What can hang from each mark:
Q_347: Q_315
Q_368: Q_315 Q_841
Q_395: Q_315 Q_404 Q_426
Q_404: Q_395
Q_793: Q_426
Q_654: Q_315 Q_835
Q_835: Q_654
Q_315: Q_347 Q_368 Q_395 Q_654
Q_426: Q_742 Q_793

Every row comes from one small tree of marks. The marks that hang from a mark follow it in brackets, in the order of their numbers. Every link used is in the known rows. Which tree was each row made from?
(in the rows, 128 means zero)
Known rows:
Q_315(Q_368 Q_395(Q_404)): [120 174 100  91 108 138 108  85 150 142 169 128 173 130 119 176 133 124
 152 135  70 124 148 129 123]
Q_404(Q_395): [133 123 134  93 142 163 107 117 147 141 160 104 140 128 123 131 151 111
 133 128  95 136 147 119 130]
Q_395(Q_315(Q_347 Q_368(Q_841) Q_654) Q_404): [130 170 115  60 107 150  98  58 158 165 175 149 175 134 141 208  98  89
 140 155  52  95 140 131 115]
Q_793(Q_426): [125 137 110 128 152 154 105 106 146 133 148 130 104 129 125 137 147  99
 108 132 126 109 145 109 145]
Q_404(Q_395(Q_315(Q_368 Q_654(Q_835)) Q_426(Q_742))): [109 162 121 109 144 145  98  45 167 139 176 153 201 153 137 148 125  94
 135 131  85  94 131 128  97]
Q_315(Q_347 Q_368): [133 142 116  94 136 138 128 106 167 146 148 130 157 117 132 164 121 106
 139 151 114 108 120 119 131]
Q_368(Q_315(Q_395 Q_654(Q_835)) Q_841): [149 143 179  93 157 143 117  85 155 166 143 141 136 121 133 125  94  67
 132 166 114 109 147 118  93]
Q_395(Q_315 Q_404): [126 135  87  81 110 159  97  63 141 146 169 107 148 134 118 164 123 108
 126 130  60 117 162 137 137]
Q_347(Q_315(Q_368 Q_654(Q_835))): [133 161 130 137 147 146 117  88 157 170 135 127 142 119 138 155 123  69
 136 153 123 102 140 144 111]
Q_654(Q_315(Q_368(Q_841) Q_395(Q_404 Q_426)) Q_835): [103 181 162  87 130  93 106  65 164 125 144 133 211 112 129 156  74  93
 148 135 108 116 129 122  92]
Q_395(Q_315(Q_368) Q_404 Q_426(Q_742)): [109 151  63 104 120 133  89  26 151 128 182 130 173 179 129 180 128 116
 136 126  58  81 146 128 126]
Q_654(Q_315(Q_368(Q_841) Q_395(Q_404)) Q_835): [114 178 159  79 127 110 109  83 165 134 146 136 203  91 126 154  81 102
 148 139 106 114 139 130  97]
Q_395(Q_315(Q_347 Q_654(Q_835)) Q_404 Q_426(Q_742)): [ 95 152  97  90 128 138 108   4 169 146 159 136 203 161 140 148 104  91
 123 143  64  79 139 121  98]
Q_426(Q_742 Q_793): [124 124  73 125 145 155 103  81 148 122 134 130 123 169 132 112 175 122
 133 135 108  71 151 110 129]
Q_347(Q_315(Q_368 Q_395 Q_654)): [126 185 115 126 127 148 108  84 156 171 150 126 148 130 125 173 134  87
 139 151  98 118 156 133 107]
Q_835(Q_654(Q_315(Q_347 Q_368(Q_841)))): [139 152 148  62 134 126 115 105 159 149 119 134 142 111 135 164  96 116
 122 159 134  91 133 114 121]
Q_404(Q_395(Q_315(Q_347 Q_654(Q_835)) Q_426(Q_793))): [ 99 155 125  85 134 144 105  48 178 146 159 142 210 143 138 135 118  76
 135 137  90 115 122 120  90]
Q_404(Q_395(Q_426(Q_742 Q_793))): [110 129  96 115 150 146  92  75 156 119 161 123 150 184 133 118 173 113
 140 121  94  97 142 101 116]
Q_315(Q_368 Q_395(Q_404 Q_426(Q_793))): [104 180  81 107 107 118  95  60 154 129 162 130 181 169 127 172 140 112
 159 131  74 111 129 117 113]
Q_654(Q_315(Q_368 Q_395(Q_426)) Q_835): [102 174 151 113 142  93 120  78 169 124 129 125 218  96 122 133  83  96
 139 133 140 118 119 124  93]
Q_315(Q_347 Q_368(Q_841) Q_395(Q_404) Q_654(Q_835)): [120 192 161  64 118 132 122  66 172 161 158 165 210 115 144 178  87  85
 156 162  75 111 125 119  91]
Q_347(Q_315(Q_368 Q_395 Q_654(Q_835))): [122 182 134 127 135 142 120  73 162 169 144 137 168 113 130 156 118  75
 141 153 113 116 149 140  97]
Q_347(Q_315(Q_368 Q_654)): [135 161 112 133 138 154 105  97 148 172 138 115 120 138 135 172 138  83
 133 155 107 103 148 139 121]

Which tree is each row?
[ 95 161  72  86 107 141  89  23 161 149 153 118 186 172 139 170 123  83
 132 143  56  93 131 120 104] : Q_395(Q_315(Q_347 Q_654) Q_404 Q_426(Q_793))
[117 142  90 103 136 129 100  58 161 147 162 101 142 169 122 137 135  94
 143 141  84 109 151 118 104] : Q_368(Q_315(Q_395(Q_404 Q_426(Q_793))))
[107 151  73 105 122 149  83  19 139 141 162 116 163 184 133 158 131 104
 120 132  51  83 153 120 117] : Q_395(Q_315(Q_654) Q_404 Q_426(Q_742))
[154 128 154  87 152 142 109 100 152 154 160 129 114 132 122 136 112  89
 134 156 108 118 159 111 114] : Q_368(Q_315(Q_395) Q_841)
[116 156 134  64 126 131 123  89 159 152 113 114 166 101 115 136 107 125
 115 150 129 114 150 110 112] : Q_835(Q_654(Q_315(Q_347 Q_395)))
[147 160 138 120 139 151  98 101 146 169 146 132 108 143 141 180 129  73
 136 158 105 100 152 130 122] : Q_347(Q_315(Q_368(Q_841) Q_654))
[122 184 164 122 138 122 107  62 159 160 146 151 163 143 140 167 100  62
 142 154 112 116 139 123  94] : Q_347(Q_315(Q_368(Q_841) Q_395(Q_426) Q_654(Q_835)))
[131 150 151  77 145 118 112 113 170 139 137 124 166 100 133 165  94  98
 136 152 128  99 127 113 115] : Q_654(Q_315(Q_347 Q_368(Q_841)))
[107 144  66  99 107 137  84  35 145 130 161 114 159 176 129 161 133  97
 134 124  64 104 145 127 125] : Q_395(Q_315 Q_404 Q_426(Q_793))
[131 140 138 132 149 156 119  85 151 165 123 110 126 119 133 131 125  69
 124 151 121 110 154 136 113] : Q_347(Q_315(Q_654(Q_835)))
[129 147 112  85 126 158  99  92 159 147 187 136 173 120 121 167 132 106
 139 127  82 129 145 139 124] : Q_404(Q_395(Q_315(Q_368)))
[106 182 165  62 129 106 124  74 185 140 150 140 227  82 131 160  75  96
 151 146 106 112 134 124  88] : Q_654(Q_315(Q_347 Q_368(Q_841) Q_395(Q_404)) Q_835)
[131 182 163 114 137 140 113  78 159 167 146 154 157 119 138 167 106  68
 143 158 111 115 151 134  95] : Q_347(Q_315(Q_368(Q_841) Q_395 Q_654(Q_835)))
[ 88 178 118 108 137  98 112  46 171 121 145 127 222 123 125 138  99 114
 145 129 107  94 136 123  91] : Q_654(Q_315(Q_368 Q_395(Q_404 Q_426(Q_742))) Q_835)
[107 180 108  90 118 123 102  89 158 136 151 104 191 104 114 166 117 123
 145 133  93 116 149 128 109] : Q_654(Q_315(Q_368 Q_395(Q_404)))
[128 184 179  77 133 130 129  82 174 157 143 178 201 105 142 163  84  83
 148 165 108 110 116 115  91] : Q_315(Q_347 Q_368(Q_841) Q_395 Q_654(Q_835))
[ 94 163 142  95 132 106 114  61 160 124 130 100 207 106 117 120  90 103
 134 128 112 126 139 120  97] : Q_654(Q_315(Q_395(Q_404 Q_426)) Q_835)
[103 173 154  87 138 106 139  88 189 139 132 136 230  69 123 136  78 101
 143 145 139 116 123 127  88] : Q_654(Q_315(Q_347 Q_368 Q_395) Q_835)
[ 99 198  82 127 114 132  89  48 157 163 156 121 160 175 134 186 147  81
 153 143  71 103 150 131  96] : Q_347(Q_315(Q_368 Q_395(Q_404 Q_426(Q_793)) Q_654))
[122 151 110  89 115 158 102  48 144 157 152 122 171 118 130 152 104  87
 125 140  68 107 148 145 115] : Q_395(Q_315(Q_654(Q_835)) Q_404)
[121 173 132  86 115 118  95  71 144 132 169 142 167 160 132 187 111 107
 154 137  72 119 138 109 120] : Q_315(Q_368(Q_841) Q_395(Q_404 Q_426))
[111 146 105 101 141 160  87  50 151 143 172 128 170 169 130 140 141 101
 124 128  74 103 150 114 108] : Q_404(Q_395(Q_315(Q_654) Q_426(Q_742)))
[123 171 134  92 116 127  89  36 148 145 163 147 184 150 145 186  83  74
 138 144  68  97 123 135 108] : Q_395(Q_315(Q_368(Q_841) Q_654(Q_835)) Q_404 Q_426)
[133 146 186  81 162 122 125  65 176 164 144 144 167 134 141 132  76  57
 133 171 117 111 128 102  81] : Q_368(Q_315(Q_347 Q_395(Q_426) Q_654(Q_835)) Q_841)
[119 170 111  91 113 155 101  75 136 157 144 109 160 136 121 154 136 113
 133 143  64 124 154 121 114] : Q_315(Q_395(Q_404) Q_654)
[125 184 145 114 131 135 123  86 154 152 136 152 191 107 131 146 106  96
 144 150 110 114 122 131 102] : Q_315(Q_368 Q_395 Q_654(Q_835))
[ 92 156 162  92 146  99 133  68 181 130 121 116 223  92 119 114  76  93
 129 139 138 127 125 108  87] : Q_654(Q_315(Q_347 Q_395(Q_426)) Q_835)
[103 173 115  81 135 110 116  62 169 140 127 137 189 136 125 152 111 132
 122 148 125  84 137 106 101] : Q_835(Q_654(Q_315(Q_347 Q_368 Q_395(Q_426(Q_742)))))
[115 185 117 132 130 131 102  69 153 164 148 124 153 151 129 176 128  82
 137 149 101 119 146 126 102] : Q_347(Q_315(Q_368 Q_395(Q_426) Q_654))
[108 166 136  94 131 131 119  70 158 153 134 126 184 141 129 144 112  95
 127 153  97 124 126  94 100] : Q_315(Q_347 Q_395(Q_426) Q_654)
[ 99 153  86 118 132 138 100  42 152 146 166 107 142 175 122 150 149 103
 134 130  72 111 181 115 112] : Q_347(Q_315(Q_395(Q_404 Q_426(Q_742))))
